Each row comes from the steps of one walk. Every step used is in the known rows, and no mark comes twice. Write the walk behind each row, first mark first.
Known rows
mugu, manag, potegin, pivuf, puga: [ 140, -142,  177,  -30,   17,  436, -389,  110,  354,  203,  112,   94,
  -49,  273,  -69,  -49, -258,  -84,  -85, -118,  113,  104,    4, -214,
 -203]
mugu, manag, pira: [-379,  -22,   23,  185,   85,  -80,    0, -327,  -59, -397, -199,  100,
  209,  -13,  -72,   77,   25,    9,  392,  247,  378,  107, -201,  -32,
  -32]
pivuf, puga: [  73,   13,  156, -210,  -48,  351,  -83,   47,  217,   36,  104,   -3,
  241,   54,   70,  -48, -145,  -57,  -62, -226,  -85,   66,  162, -118,
 -173]
potegin, manag, dovi: [  69,   16,   55,   -1,   81, -183,  330,  100, -216, -138,  -35, -154,
    8,  -40,  292,  -22,  146,  -45,   48,  -62,  -16, -182,  -85,  -29,
  -41]
mugu, manag, detu: [-334,  -82, -202,   93, -262,   27,  -58,  -55,  -43, -118,    5,  215,
 -191,  -29, -267,  -86, -126,   73,  337,  417,  174,  -10,  -63, -106,
   51]
puga, manag, potegin, pivuf: [ 255,  -62,   -6,  101,  103,   60,  -48,  215,  -50,  313,  -72,  -96,
 -187,   99,   37,    0,  -38,  -24, -122,  -53,   -9,   57,  -44,  -99,
 -101]
puga, pivuf, manag, pira: [  33,  108,  186,  244,  226,  -72,  323,  -48, -121,  124,   -5, -255,
  114, -129,  308,  119,   58,   32,  -48,  -42,  250, -122,   37,   85,
 -303]
potegin, pivuf, manag, mugu: [ 279,  -43, -191,  280,   60,  -48,  -64,  226,   43,  216,   81,    0,
  157,   69,   50,   99,  -82,   32, -234, -143,  323,  120,  172,   95,
 -169]
gime, manag: [-519,    3,  -86, -350,  -59,   20, -190, -167,  -55, -279,  -80,   53,
  278,  -86, -210,  -67,  -38,  -82,  102,   67,  -58,  260,   -5,  254,
  235]
gime, manag, pivuf: [-683,   16,  -33, -106,  -84,   62, -145, -116,  -68, -161,  -91,  166,
 -250, -161, -363,   32,  -11, -142,  208,  273,   -2,   62,    3,  216,
  251]
manag, dovi: [ -97,   11,  107, -122,   18,  -65,  183, -111, -209, -255,  -69,   -6,
   71,  -51,   27,  -35,  236,  -24,  101,  -47,  -30, -151, -127, -105,
  257]
pira, manag: [  -5,   85, -182, -107,  -98, -147, -224,   21,  198, -236,   68,  112,
  -20,   80,  -73, -179,  134,   76,  236,  187, -213,   98,  -54, -274,
  181]
potegin, pivuf, puga, manag: [ 456,   -3,   68,   65,  168,  155,  124,  292,  171,  314,  -36, -218,
  232,   10,  382,  -35,  -84,  -58, -217, -335,  -52,   45,   42, -201,
 -318]
gime, manag, potegin: [-523,  -53,    2, -207, -173,   39, -160,  -98, -116,  -83, -123,  164,
 -241,    4, -378,   88, -209,  -52,  -22,  306,  -92,  127,  -30,  359,
  231]
pira, manag, geturep: [ -30,  -36,    7,    3,   24, -172,  -56, -351,  110, -340,   18,  107,
   45,  146, -101,  -52,  255,   12,  247,   95,  -97,  -31, -108, -103,
  266]
pira, manag, dovi: [ -17,   36,    3,  -39,    9, -227,   27,  -43,   41, -311,  -17,   71,
  -94,   45,    7,  -91,  319,   39,  184,  116, -109, -153, -213, -241,
  384]
puga, pivuf, manag, dovi: [ 155,   74,  185,   16,  110, -112,  342,   57, -200,   64,  112, -178,
  -18,  -93,  335,  -64,  129,  -15, -193, -148,  -45, -327,  -82, -137,
  -30]
puga, pivuf, manag: [ 217,  129,   53,  -41,   31,  -14,  180,  144, -107,  236,  228, -201,
   74,  -89,  334, -150, -105,    9, -234, -148, -141, -130,  103, -144,
 -331]
geturep, manag, gime: [ 138,   95, -226, -275,  -40, -362, -231, -261,   66, -104,   44,  -43,
  195, -161, -208,  -55,  186,  230,   -8, -109, -316,  108,  115,  366,
  342]
geturep, manag, pira: [-185,  148,  108,  -24,  175, -201,  -66, -138,  -56, -118, -160, -235,
  126, -116,  -30,  155,  328,  237,  231,    5,   14,  101,   13,  262,
   79]
dovi, manag: [ -12,  145, -276,  -86, -115,  -24,  211, -135, -221, -270, -180,   48,
   34, -174,   79,   65,  103,   27,  260,   43, -203,  136, -136,  -48,
 -138]
pivuf, puga, manag, mugu: [ 208,   40,  -94,  229,   13,   20,  197,  244,   71,  208,  -65,   39,
  132,  -23,  126,  168, -216,    1, -263, -119,  177,  147,  184,  152,
 -133]
manag, pivuf: [-343,   56,  -13,   -1, -105,   96,   -8,  -37, -122,  -80,  -20,  141,
 -321, -131, -227,   -9,   42,  -80,  231,  196,  -53,  -67,   45,  -70,
   87]
potegin, pivuf, puga: [ 299,  -57,  174, -151,  125,  465, -283,  148,  346,  221,  169,  -91,
  267,  165,  104,  -99,  -55,  -94,  -97, -406,   45,  136,  149, -233,
 -224]
potegin, pivuf, manag, geturep: [ 266, -141,  106,  152,  176,  -73,   81, -221,  -31,  -10,   36, -136,
  267,  113,  164,   17,  158,  -45,  -65, -228,   91, -147,  -37,  -33,
 -128]
potegin, pivuf, manag: [ 365,  -56,  -58,   86,   92,  -28,  -51,  191,   24,  173,  100, -194,
  244,   39,  257,  -90,   15,    6, -160, -222,   16,  -47,   33, -182,
 -325]

Write each row's walk
[ 349,  -32,  209,  104,  221,   15,  299,  173,   27,  131,  -96, -195,
  113,   -9,  377,   28,  154,  -71, -181, -302,   27, -192, -129, -175,
  -18] | potegin, pivuf, puga, manag, dovi
[  78,   44,  -39,  161, -126,   30,  269,  222,  -98,  405,  204, -130,
 -284, -147,  116,  -39, -100,   91, -107,  123,   39, -241,  177,   10,
 -215] | puga, pivuf, manag, detu
[ -93,   96,  198, -145,  -43,  236, -253,  142,  271,  175,  103,  -46,
 -238,  -36,  -95,   39,    2,   66,    6,  -79, -226,  -39,  168,   21,
  -45] | geturep, manag, pivuf, puga
[ -16,   64, -281,  131,  -94, -147, -199,   91,  177, -112,   59,  250,
  -62,  110, -215,   29,   14,   83,   82,  173,  132,  230,  110,   21,
  238] | pira, manag, mugu
[-427,   -4, -207,  -72,  -62,  -16, -179,  -61,  -27, -140,  -56,  204,
  177,  -32, -328,  116, -123,  -44,  -24,   85,  260,  364,  141,  442,
  277] | gime, manag, mugu
[-353,  -76,  -47,  -20, -249,   14, -194, -125, -100, -185,  -76,  308,
 -312,  120, -320,  -21, -287,    9,  151,  429,  -19,   44, -173,  -82,
   57] | mugu, manag, potegin
[  23, -123,  211, -151,   64,  453, -374,  134,  344,  275,   84,   -5,
  -10,  198, -112,   20, -203, -122, -191, -191,   73,  156,  103,   69,
  -89] | gime, manag, potegin, pivuf, puga
[ -16,  116, -359,  143, -114,  -52,  145,  -33, -157, -140, -141,  200,
  -16,  -97,  -93,  223,  -11,   46,  102,   67,  139,  272,   35,  208,
  -20] | dovi, manag, mugu
[ 552,  -53, -130,   76,  124,  -99,  111,  -54,  225,  197,   -5,  -74,
  320,  -91,  167,   -1,  -66,  -28, -272, -313,   -7,   25,   97,  145,
  -20] | potegin, pivuf, puga, manag, gime
[ 100,  -86,   27,  -46,   41,  208, -274,   92,    3,  202,   32,    5,
 -172,  169, -167,  -47,   -5,  -39,  -13,  -46,   32,  113,   11, -105,
   -4] | manag, potegin, pivuf
[ 280,  -69,  101,  118,  165, -122,  159,   98,  -91,   19,   12, -177,
  117,   10,  274,  -16,  229,  -18, -134, -210,   80, -263, -140, -167,
  -27] | potegin, pivuf, manag, dovi
[  66,   52,  108,   44, -100,   19,  133,  156, -167,  331,  120,  -39,
 -407,    6,   59,   19, -260,   28, -290,  133, -146, -185,   69,   28,
 -212] | puga, pivuf, manag, potegin
[ 193,  -63,  205,   97,  125,   -4,  342, -196,   10,  -16, -105, -102,
  243,   22,  241,   93,   22,  -65,  -93, -201,  -50, -123,  -23,   36,
  -92] | pivuf, puga, manag, geturep
[ 353,   52, -146,  -10,   11, -234,  157, -173,    9,  133,  202,  -50,
  189, -177,  131,  -97,  -81,   20, -282, -166,  -74, -118,  145,  185,
  -35] | puga, pivuf, manag, gime
[-255,  -56,   26,  -48,  -31, -122,   16, -225, -140, -454,  -84,  167,
   72,   29,  -34, -107,   99,  -34,  253,  144,   88, -103, -320, -253,
  242] | mugu, manag, dovi
[   6,  -38,    6,  100, -193,  -81,  107,  116, -155,  130,  -31,   32,
 -288,   15,  -29,  107, -224,   51, -208,  224, -129, -175,   13,   94,
 -167] | pivuf, manag, potegin
[-435,  -26,   79, -235,   41,  -92,   45, -193, -155, -346, -131,   19,
  143,  -90, -105,    4,  189,  -85,   82,   19,   15,  -19, -167,  187,
  416] | gime, manag, dovi
[-267, -123,   32,  -12,  -15,  -71,  -65, -537,  -76, -476,  -55,  205,
  219,  130, -154,  -71,   29,  -58,  316,  125,   98,   16, -220, -112,
  130] | mugu, manag, geturep
[  17,   10,  152,   52,  -25,  280,   47,  242,  205,  201,  108,  -35,
 -224,   -2,  133,   36, -197, -126,  -33,  -49,  -10,  -99,  192,  -38,
 -352] | potegin, manag, pivuf, puga
[  -1,   16,  -20,   93, -126, -114,  258,  136, -235,  145, -190,   12,
 -325,  -43,    4,  105, -191,   26, -141,  225, -188,  -72,  -47,   77,
  -47] | puga, manag, potegin
[-137,   90, -116, -108, -175,  -94, -117,  138,  -41,  162,   41, -121,
 -285, -129, -220,   -2,  175,  298,  173,  173, -198,  -13,  148,  183,
  160] | geturep, manag, detu
[ 162,  -58,  -50,   23,   33,   82, -396,  156,  199,  160,   68,   65,
 -309,  244, -188,  -81,   62,   14,   53,   84,  -29,  108,  -56, -211,
   93] | pira, manag, potegin, pivuf
